Each row was made from one small tree. Brackets hold a mark, then the marks that hang from it, in the order of their numbers. Every link used is in the known rows. Write each row's tree.
Known rows
[q_183 [q_329 q_571]]: [-0.06 -3.18  0.25 -2.60 -2.06 -0.31  6.06  0.19  2.97 -4.76  1.20  5.64
  1.57 -2.31 -0.97 -2.91  1.46  4.12  0.83 -3.54  2.39]
[q_867 [q_539 [q_131 [q_329 [q_730 q_571]]] q_183]]: [-2.06 -1.72  0.39  0.20  4.61  2.18 -0.54  4.03 -6.68  8.16 -0.15 -3.09
 -5.43  2.63  2.93 -1.06 -2.40 -2.42  3.67 -2.01 -1.78]
[q_206 q_254 [q_329 [q_571 q_730]]]: [-1.98 -3.03  1.76  0.15 -3.51 -0.40 -1.80  2.85 -3.93 -0.98  1.14  1.76
  0.12 -5.43 -2.69  0.15  1.43  1.95  4.51  0.03 -0.99]
[q_183 q_329 [q_539 q_131]]: [-0.82  7.24 -1.30 -1.64 -2.82 -0.40 -1.57  1.81 -1.94 -4.82 -2.51  4.92
  0.38 -0.07 -2.03  2.56  0.59  5.00 -4.27  1.67  2.79]
[q_539 q_131 q_183 q_867]: [ 1.54  2.15 -0.90  2.36 -2.41  0.42 -2.33 -2.60  3.78 -0.65 -0.43 -2.41
  4.04  1.80 -0.08  3.47 -1.79  0.13  0.08  2.01  3.05]
[q_183 [q_329 q_571 q_730] [q_539 q_131 q_867]]: [ 2.17  2.62 -0.34 -0.66 -2.93 -3.48 -0.50 -2.33  2.91 -0.70 -1.38  2.59
  5.28  0.11 -4.69  0.30  0.53 -3.73 -2.23  1.39  0.79]
[q_867 [q_539 [q_131 [q_329 q_730]] q_183]]: [-1.50  0.51 -0.91 -0.30  2.54 -0.87  0.52  2.13 -5.46  5.57 -0.85 -2.68
 -3.66  2.11  0.28  0.51 -1.99 -0.90  3.15  1.15  0.96]
[q_131 q_539]: [-2.30  0.10 -2.63  0.25 -1.68  0.08  2.87  0.41 -2.62 -3.69  2.50 -2.40
 -3.45 -1.01 -0.15  0.78 -0.02  8.53  1.41 -0.12  2.74]
[q_102 [q_539 q_183 q_867]]: [ 1.27  0.39  0.06  2.35  0.21  0.32  0.55 -2.99  3.55 -4.44  0.93 -1.62
  0.61 -0.34  3.07 -1.72  2.21  1.30 -3.30 -0.09  1.61]
[q_102 [q_539 [q_131 [q_329 q_571]] q_183 q_867]]: [ 2.08 -2.58  1.96 -0.90  1.64  1.53  0.45 -0.93  3.41 -0.16  0.97 -0.84
  0.84  2.40  4.03  0.53  0.37 -3.22 -2.80  2.17 -5.74]
[q_183 [q_539 q_131 q_867]]: [ 2.72  5.75 -1.81  1.46 -4.14 -0.63 -4.52 -2.52  0.07 -2.75 -1.19  0.10
  3.04  1.32 -0.23  3.04  0.92  2.01 -1.74  4.88  1.18]
[q_539 [q_131 [q_329 q_571]] q_183 q_867]: [ 2.67 -3.59  1.01 -1.11  0.26  1.50 -0.90 -1.53  3.60  1.59  1.35 -0.58
  2.61  1.97  3.03  2.13 -1.16 -1.43  1.32  2.59 -3.45]
[q_867 [q_539 [q_183 [q_329 q_571]]]]: [-1.63 -3.19  1.45 -2.85  1.98 -2.60  6.41 -1.10  2.43 -1.86  1.84  4.38
 -0.73  0.60  0.95 -2.96  1.65  0.65  0.19 -2.97  4.12]
[q_102 [q_539 q_131 [q_183 q_329] q_867]]: [-0.63  4.83  0.89  0.01 -0.13 -0.05 -1.48 -2.89  5.31 -4.78 -1.69  2.56
  1.00  2.03 -0.51  2.52  0.97 -1.18 -6.20  0.28  0.77]
[q_329 q_571 q_730]: [ 1.33 -5.43 -1.19  1.54 -2.88 -0.67  7.65  1.69 -0.24  0.86  1.62 -2.44
  3.72 -3.56 -2.13 -4.86 -0.91  1.24  4.24 -3.55  3.29]
[q_183 [q_329 [q_730 q_571]] [q_539 q_131 q_867]]: [ 0.53  4.89 -0.60  0.84 -0.99  0.08 -4.88 -0.59 -0.85  0.79 -2.02  2.43
  1.16  0.38 -1.91  0.33  0.44 -2.46 -2.14 -0.83 -0.38]
[q_206 q_254 q_329]: [-5.90  2.58  0.42  0.50 -1.00  0.44 -3.12  3.25 -2.93 -3.75  1.72  3.12
 -4.40 -3.27 -2.75  1.79  1.26  5.76  3.41 -0.02  0.15]
[q_102 [q_539 [q_131 [q_329 q_571 q_730]] q_183 q_867]]: [ 1.98 -3.00  1.38  0.32  1.89  0.08  0.99 -0.09  1.86  2.74  0.33 -3.89
  1.67  1.22  1.00 -1.18 -1.05 -6.16 -1.70  0.93 -4.68]
[q_867 [q_539 [q_131 [q_329 q_571 q_730]] q_183]]: [-0.31 -3.97  0.50 -1.03  2.67 -1.21  4.09  2.42 -2.94  6.55  0.51 -2.88
 -1.08  2.40  0.52 -1.21 -2.44 -4.00  3.64  0.36 -0.68]
[q_867 [q_539 q_183]]: [-0.95 -0.50 -0.89  0.73  1.07 -1.17  3.23 -0.40 -1.77 -0.66  1.21 -0.83
 -1.99  1.04  2.24 -1.94  0.81  3.58  1.85 -0.65  5.44]
[q_867 [q_539 [q_131 q_329] q_183]]: [-1.59  1.00 -0.12 -1.87  2.44  0.75 -0.44  1.27 -3.92  2.43 -0.42  0.18
 -4.41  3.68  2.89  1.80 -0.71  1.89  1.94  2.65  0.30]
[q_206 q_254]: [-1.55  2.10 -1.26  2.35 -1.44  0.86 -1.61  1.91 -1.65 -2.11  1.16  1.13
 -2.45 -3.06 -0.17 -0.85  1.35  6.38  1.54 -0.98  1.17]
[q_329 [q_730 q_571]]: [-0.21 -3.18 -1.44  3.33 -0.85  2.88  2.62  3.18 -3.86  2.14  1.13 -2.47
 -0.39 -3.24  0.19 -4.64 -1.13  2.86  4.25 -5.92  2.24]

Which tree is each row?
[ 0.96  1.41 -0.22  1.35  1.75  0.74 -2.37 -0.37 -0.19  1.95 -1.39 -3.68
 -0.69  1.23  1.09  0.46 -0.61 -3.16 -1.88  1.69 -2.89]
[q_102 [q_539 [q_131 [q_329 q_730]] q_183 q_867]]
[ 2.59  4.20 -1.97 -0.01 -1.38 -0.93 -5.37 -0.45 -3.57  1.52 -2.08 -0.70
  0.10  0.22 -0.24  1.53  0.53 -0.02  0.34  4.87 -2.39]
[q_183 [q_539 [q_131 [q_329 q_730]] q_867]]
[ 2.54  4.49 -1.44 -1.27 -1.70  0.60 -6.68 -1.22 -2.40 -1.58 -1.42  2.05
 -0.71  1.46  2.55  2.88  1.85  2.88 -0.71  6.47 -3.34]
[q_183 [q_539 [q_131 q_329] q_867]]
[ 3.39 -3.36  2.01 -0.72 -1.30 -1.48  1.50 -4.03  4.13 -4.11 -0.84  2.02
  4.24 -2.63  1.16 -3.18  3.71 -2.86 -4.43 -1.30  0.92]
[q_102 [q_539 [q_183 [q_329 [q_571 q_730]]] q_867]]
[-1.00  2.02  1.33  2.20  2.00  1.58 -1.78 -0.53  2.89  0.94 -1.31 -0.69
  0.30  1.11 -0.72 -0.69 -0.62 -5.66 -4.61 -4.38 -1.15]
[q_102 [q_539 q_131 [q_183 [q_329 [q_730 q_571]]] q_867]]
[ 0.07  0.53 -2.25  0.05 -1.52  1.44  0.25  3.33 -4.97  2.97 -1.64 -1.35
 -1.37 -0.74 -1.48  0.73 -2.29  2.48  3.65  0.46 -0.66]
[q_539 [q_131 [q_329 q_730]]]
[-0.72  2.17 -1.10  0.21  0.59  0.75 -0.41  3.40 -4.43 -0.97 -0.83  2.70
 -1.72 -3.57  0.13 -4.47  1.40  3.26 -1.72 -4.55  1.91]
[q_183 [q_329 [q_730 q_571]] q_539]
[-6.25 -0.20  0.99  2.61  1.16  2.13 -3.31  5.83 -5.43  2.06  2.08 -0.16
 -5.19 -4.39 -3.13 -1.14 -0.72  1.46  5.27 -4.39 -2.03]
[q_206 q_254 [q_329 [q_730 q_571]]]
[ 1.93  0.84 -1.94  0.18 -1.75  0.46 -2.94 -1.58 -1.06  2.61 -1.55 -0.74
  0.13  0.44 -1.64  1.27 -0.51 -0.64  4.12  2.55 -1.70]
[q_539 [q_131 [q_329 q_730]] q_867]
[-1.42  0.62 -1.00  0.71  0.37 -1.12  2.94  1.86  0.45 -1.41 -0.72  0.35
  0.90 -3.51 -2.68 -2.35 -0.69  3.04 -0.48 -4.24  7.01]
[q_539 [q_183 [q_329 q_730]]]
[ 0.18  0.04  2.24 -0.82 -0.21 -0.63  2.02 -2.85  7.61 -3.58  0.18  2.22
  3.58  1.83 -0.20  0.73  0.93 -4.08 -5.60 -0.59 -0.72]
[q_102 [q_539 q_131 [q_183 [q_329 q_571]] q_867]]
[-3.80  1.36 -1.55  0.10  1.87 -2.35  2.93  1.18 -0.90 -1.46  1.00 -2.31
 -3.00 -2.38 -3.21  0.12 -1.59  4.37 -1.95 -3.15  5.73]
[q_131 [q_539 [q_183 [q_329 q_730]]]]
[ 1.07 -1.06  0.71  0.39 -1.17 -2.22  1.72 -2.24  6.48  1.29 -0.25 -0.28
  6.15  0.41 -4.28  1.00 -1.86 -5.28 -0.43 -1.51  2.93]
[q_539 q_131 [q_183 [q_329 q_571 q_730]] q_867]
[ 0.54 -1.03  1.07  2.01  3.76  3.73 -3.65  1.46 -1.75  4.29 -0.47 -4.16
 -2.55  1.22  3.93 -0.93 -1.24 -4.52 -1.50 -1.20 -5.82]
[q_102 [q_539 [q_131 [q_329 [q_730 q_571]]] q_183 q_867]]
[ 0.49  0.00  1.62  0.63  0.01 -2.22  3.22 -2.00  6.34 -0.62 -0.46 -0.60
  4.43  0.65 -3.09 -0.69 -0.50 -7.00 -4.67 -1.89  0.12]
[q_102 [q_539 q_131 [q_183 [q_329 q_571 q_730]] q_867]]
[ 2.49 -3.98  0.29  0.04  0.58  0.01  0.27 -0.40  2.22  4.73  0.67 -3.44
  3.56  0.65 -0.17  0.74 -2.25 -4.44  2.51  1.40 -2.12]
[q_539 [q_131 [q_329 q_571 q_730]] q_183 q_867]
[ 0.21 -5.62  0.45 -2.30  3.03 -0.14  0.26 -2.50  2.14 -0.47  4.31 -2.19
 -2.63  0.50  4.34  1.04  0.53  2.59  1.06  2.11 -3.11]
[q_131 [q_329 q_571] [q_539 q_183 q_867]]
[ 0.66 -1.69  1.46 -1.98 -1.65 -2.51  2.49 -1.28 -0.79  1.45 -1.91  2.38
  2.69  1.02 -1.33  0.52 -0.25 -2.96 -0.25 -0.30  3.98]
[q_867 [q_539 q_131 [q_183 [q_329 [q_571 q_730]]]]]
[ 1.50 -3.81  0.44 -1.47 -1.06 -2.89  0.03 -5.12  2.98 -1.92  1.11 -0.30
  2.19 -2.06 -0.44  1.04  1.57  0.35 -1.66  0.13  2.65]
[q_131 [q_539 [q_183 [q_329 [q_571 q_730]]] q_867]]
[-0.43 -3.30  1.26 -2.63  2.47  0.17  3.29  1.48 -2.04  3.32  1.16 -0.02
 -1.99  3.76  3.12  0.37 -1.02 -0.86  2.35  1.64 -1.89]
[q_867 [q_539 [q_131 [q_329 q_571]] q_183]]
[ 2.33  0.50  0.30 -2.67 -1.80 -2.61  0.33 -3.60  4.20 -5.60  0.64  6.15
  3.10 -1.17  0.24 -1.93  4.38  1.66 -2.66  0.87  0.68]
[q_183 [q_329 q_571] [q_539 q_867]]
[-0.15  0.70 -0.50 -0.52  0.54  3.34 -1.37  3.40 -2.32  0.50 -0.64 -1.13
 -1.39  0.74  2.75  2.85 -2.40  4.38  0.51  1.54 -0.05]
[q_539 [q_131 q_329] q_183]
[ 2.20 -2.76  0.41 -0.41 -0.46 -0.24  1.64 -0.95  0.83  1.78  0.01 -1.38
  0.93  0.95 -0.14 -1.53  0.48 -5.24  0.76  1.16 -6.08]
[q_102 [q_539 [q_131 [q_329 q_571 q_730]] q_867]]
[ 1.46  0.97 -0.37 -0.07  0.35  2.00 -4.52 -1.36  1.31  0.41 -0.46 -0.55
 -0.02  1.99  2.85  3.74 -0.73  1.22  0.82  3.43 -1.18]
[q_539 [q_131 q_329] q_183 q_867]
[ 1.38  2.13 -0.36 -0.82 -0.57  1.78 -2.66 -2.20 -0.21 -2.36 -1.13  2.01
 -2.43  2.09  2.50  1.40  1.85  0.70 -1.03  3.53 -5.51]
[q_102 [q_539 [q_131 q_329] q_867]]
[-0.45  1.06  0.49  1.95  1.01  1.47 -2.67 -0.95  2.85  2.82 -1.01 -0.36
  2.04  0.66 -1.95  1.05 -2.10 -4.10 -0.54 -3.87  1.71]
[q_539 q_131 [q_183 [q_329 [q_730 q_571]]] q_867]
[-0.38  1.77  0.09  1.38  1.34 -2.10  1.15 -2.83  4.11 -3.42 -0.75  0.53
  0.48 -1.93 -1.57 -2.97  2.42 -1.68 -4.29 -2.74  3.26]
[q_102 [q_539 [q_183 [q_329 q_730]] q_867]]
[-1.14  1.35 -1.22 -2.64  0.11  0.52  0.05  0.55 -5.14  1.21 -0.92  2.65
 -5.28  3.44  1.72  1.41  0.70  2.88  4.06  2.90 -1.30]
[q_867 [q_539 [q_131 q_329]]]
[-5.87  2.19 -0.14  2.06 -0.80 -1.21 -1.90  4.06 -3.96 -0.37  1.19  0.25
 -3.50 -4.61 -5.43  0.03  0.03  2.91  4.92 -1.52  0.94]
[q_206 q_254 [q_329 q_730]]
[ 0.28 -2.98  2.05 -1.41  1.83  2.81  3.24  3.89 -0.61 -0.17  0.81 -1.53
 -0.55  1.06  3.92 -0.50 -1.23 -0.10 -3.25  0.68 -4.67]
[q_102 [q_539 [q_131 [q_329 q_571]] q_183]]
